Each row was made from one path, in order. Every step used is in the known rows, and no mark comes twice. Write each row's path.
In the rows, zero is written as 128.
Known rows
nitenak kula: [155 126  50  91  90 111 139 130 142 153 122 152 139  83 151 121 151  91
 148 166 116  96  95 145 127 103]
fenat forikeg: [177 130  91 122 140 144 133 103 135 157 106 155 122 119 136 120 156 106
 138 114  98  98 126  99 131 108]
lubad fenat nitenak kula: [144 118  56  62  94 144  98 108 146 153 157 170 101 144 133 138 171 132
 115 200 116  58  73 147 137 102]
fenat limab: [146 128  69 143  87 151 159 117 115 159 104 139 117 119 158 125 158 116
 132 136 133 116 107 133 131 140]
limab vapani: [146 105 100 120 107 111 157 159 156 170 101 159 127 125 153 120 167  85
 123 159  81 119 142 134 167 116]
limab vapani lubad fenat nitenak vumob: [120  94 132  59 122 148  65 167 148 187  94 160 101 184 103 103 175 127
 102 159  78 107 154 156 196 102]
vumob nitenak: [123 106  96 119 119 130 153 124 125 138  82 176 140 110 115 148 121  96
 152 143  72 110 140 120 103 131]
vapani limab fenat: [176 125  89 150 104 105 129 133 154 121 105 124 167  82 153  67 178 107
 167 149 112  91 138 138 139 134]
lubad fenat nitenak vumob: [114 118  92  65 127 148  40 125 150 197  94 154 108 165 128 115 200 125
 119 160  92  74  68 146 160 111]
vapani nitenak: [173 115 119 126 111 133 111 122 149 159  98 156 118  99 164  93 143 111
 157 112 147 125 102 101 133 126]
forikeg vapani: [148  83  95 125 142 121 121 156 110 142 116 175 125 117 112 145 161  75
 129 166 112  86 128 132 156 130]
vumob nitenak vapani limab fenat: [126 110 100 175 130 113 134 117 113 104 102 143 153 104 129 140 127  75
 176 169  86 127 201 133  73 130]
vapani forikeg fenat nitenak kula: [158 100  49 117 100 149 128 109 140 137 128 159 135 130 144  98 128 178
 131 159 161 117  75 112 142 114]
vumob nitenak kula: [126 115  57  81 104 135 156 122 129 133 106 173 147  86 133 139 118  89
 153 165  87  92 130 143  87 105]
limab vapani kova: [148 106 110 162  81  76 179 168 134 174  91 140  84 114 165  99 133 107
 125 179 111 164 128 129 168 123]
lubad fenat limab: [137 126  86 133  70 151 136 111 128 164 144 142  97 138 161 143 143 123
  98 158 131 109  96 141 122 127]
fenat forikeg vapani: [175  99  98 120 165 158 122 123 108 143 120 167 115 131 105 145 166  84
 125 137 115  77 143 105 139 105]
lubad fenat: [147 115 102 113  88 104 111 129 154 165 139 161 111 122 145 138 140 101
 119 169 100 102 102 137 138 114]
limab vapani forikeg: [134 112  99 159  80  96 159 167 162 162 106 167 116 120 157  89 147 115
 114 138 119 152 119 126 163 121]
nitenak vapani lubad fenat: [146 101 131 138  96  84 104 141  92 137 143 162  89 142 106 186  85  79
 129 180  94 162 182 137 128 104]
vapani lubad fenat: [167 101 130 112  84 101 115 143 126 136 138 166 114 124 108 132 101 111
 130 159  95 126 151 139 151 110]
lubad fenat forikeg vapani nitenak vumob: [150 107 148  78 162 187  27 116 143 195 136 151  89 134 132 103 170 102
 100 115 160  95 116  94 129  85]
limab vapani forikeg fenat lubad: [142  88  98 156 115  94 159 174 208 155 105 144 109 131 153  91 138 129
  80 102 110 152 154 118 149 109]
forikeg fenat nitenak: [167  76  89 115 141 160 124 107 125 143  98 146 132 150 127 135 141 148
 145 156 104  98 110  99 164 137]
fenat limab vapani kova: [138 114  92 180  66 121 198 149 109 178  99 121  67 128 182 104 140 126
 105 171 141 171 121 132 159 134]
vumob nitenak vapani lubad fenat: [116  89 140 134 110 105 122 124  86 121 126 189  98 145  82 203  48  78
 139 178  64 162 211 137  87 110]
lubad fenat nitenak: [147 104  96 102 114 139  98 115 143 156 130 174  95 170 120 134 171 135
 122 174  98  68  81 133 154 126]
vapani forikeg: [144 130  84 169  82  91 136 143 141 146 102 172 135 108 145  92 137 126
 143 123 136 138  88 120 141 131]
vumob nitenak vapani kova: [109 105 110 187 107  85 163 129  75 143  86 154  80 118 130 171  67  82
 160 186  99 190 151 114  86 127]
lubad fenat forikeg vapani: [168  93 115 113 151 154 100 118 126 150 160 172  93 141 102 155 148  96
  90 166 115  75 139 114 135  98]
limab fenat nitenak vapani kova: [146 101  91 179 137 108 153 115  64 118  68 123 104 167 117 132 144 133
 181 202 127 136 119 110 141 122]

Which path is each row?
[142 130  94 173 104  75  97 135 136 163 135 139 103  95 170 140 149  64
 146 156 112 152 153 143 121 139]
nitenak vapani limab
[187  91  97 125 180 170 145 117  97 104 107 145 158 137  89 123 179  98
 148 156 116  57 160 105 134  98]
limab fenat forikeg vapani
[151  86 106 159 115  85 144 162  87 151 102 153  88 113 123 122 128  95
 129 187 143 135 113 129 164 137]
forikeg vapani kova
[171  81 125 126 143 144 105 145 120 146 117 174 101 115 132 113 156  85
 139 136 161 102 125 106 145 129]
forikeg vapani nitenak
[175 139  97 169 145 125 116  95 124 125 129 114 137 109 148 121 164  91
 164 142 115 118 186 112 103 111]
nitenak vapani limab fenat forikeg
[175  93  91  90 118 147 106 136 126 144 141 165 109  89 141 114 154  84
 135 158 179  94 109 121 129 109]
forikeg vapani nitenak kula
[142 130 118  94 121 139  58 136 155 196  68 133 131  96 172  66 171 101
 160  95 144 129  92 112 136 115]
vapani nitenak vumob
[160  59 125  98 143 147  86 151  88 120 139 194  90 187  49 157 145 117
 105 184 111  75 156 140 187 127]
forikeg vapani lubad fenat nitenak
[160  94 124 119 104 108 157 177 132 141  97 163 126 128 115 117 131  93
 132 147  76 145 195 139 177 119]
limab vapani lubad
[166  84  86 118 140 106 136 144 178 147  99 130 125 112 138 125 140 117
 116 104  91 104 137 119 136 116]
forikeg fenat lubad
[147  78  99 150 117 147 144 147 151 154 108 163 115 169 144 101 143 165
 109 154 127 142 126 101 179 131]
limab vapani forikeg fenat nitenak
[100  96  89 210  96 163 166  94  78 126 115 149 110 137 144 179  53 135
 125 144 145 206 159 100  64 139]
vumob nitenak vapani forikeg fenat limab
[158 120  39  72 115 146 121 114 130 152 113 163 122 130 130 121 185 129
 148 177 114  64  80 141 144 112]
fenat nitenak kula
[162  61 115 140 152 144 110 121  73 121 106 150 110 171  86 179  87 123
 157 166 102 160 190 100 153 125]
forikeg fenat nitenak vapani lubad
[125 104  95 124 126 124  88 114 117 163 136 166  71 189 122 189 151 105
 127 199  98 107 114 125 132 116]
lubad fenat nitenak vapani
[186 109 102 147 151 142  93 133 141 152 149 155 106 102 132 110 182  84
 114 126 129  83 163 120 143 133]
fenat forikeg vapani limab
[127 106 117  62 125 147  41 137 124 175  88 158 113 172  90 113 156 134
 127 147  87  97 121 147 176 111]
vapani lubad fenat nitenak vumob
[153  81 133  93 107 143 117 158 136 149 127 182  90 192  93 134 147 136
 100 181  80 108 172 139 187 117]
limab vapani lubad fenat nitenak
[139 119  82 136  87 155 173 145 135 171 108 138 108 135 170 127 173 104
 103 149 115 129 137 139 150 136]
fenat limab vapani
[ 93 119  96 179 105  99 139 127  98 128  93 189 116 129 120 161  88  98
 149 148 108 181 147 112  77 127]
vumob nitenak vapani forikeg
[156  90  95 165  87 113 136 129 147 141 115 152 138 106 154 104  93 145
 133 132 141 160 106 102 143 131]
vapani forikeg fenat
[125  68 125  62 155 156  30 162  99 160 107 178 102 187  62 135 171 112
 104 166 102  72 140 151 190 108]
forikeg vapani lubad fenat nitenak vumob
[160 119 119 140  85 184 151 128 146 178 114 134  87 128 187  93 171 119
 116 120 165 149 130 107 142 135]
fenat limab vapani nitenak
[167 116  36  76 129 160 144 110 117 106  94 139 168 136 119 102 200 142
 171 187 119  36  95 136 139  96]
limab fenat nitenak kula
[157  94 144 109  83 103 135 170 143 151 139 167 107 146 120 133 116  97
  99 171  77 137 188 144 168 104]
limab vapani lubad fenat
[136  97 126  90 152 150  44 154 133 182  88 150 122 110 140  88 180  79
 137 118 156 109 105 113 153 117]
forikeg vapani nitenak vumob
[156  91  97 146 124 108  93 160 140 149 138 161 114  88 135 113 174  74
 121 157 129  95 146 146 159 147]
forikeg vapani limab
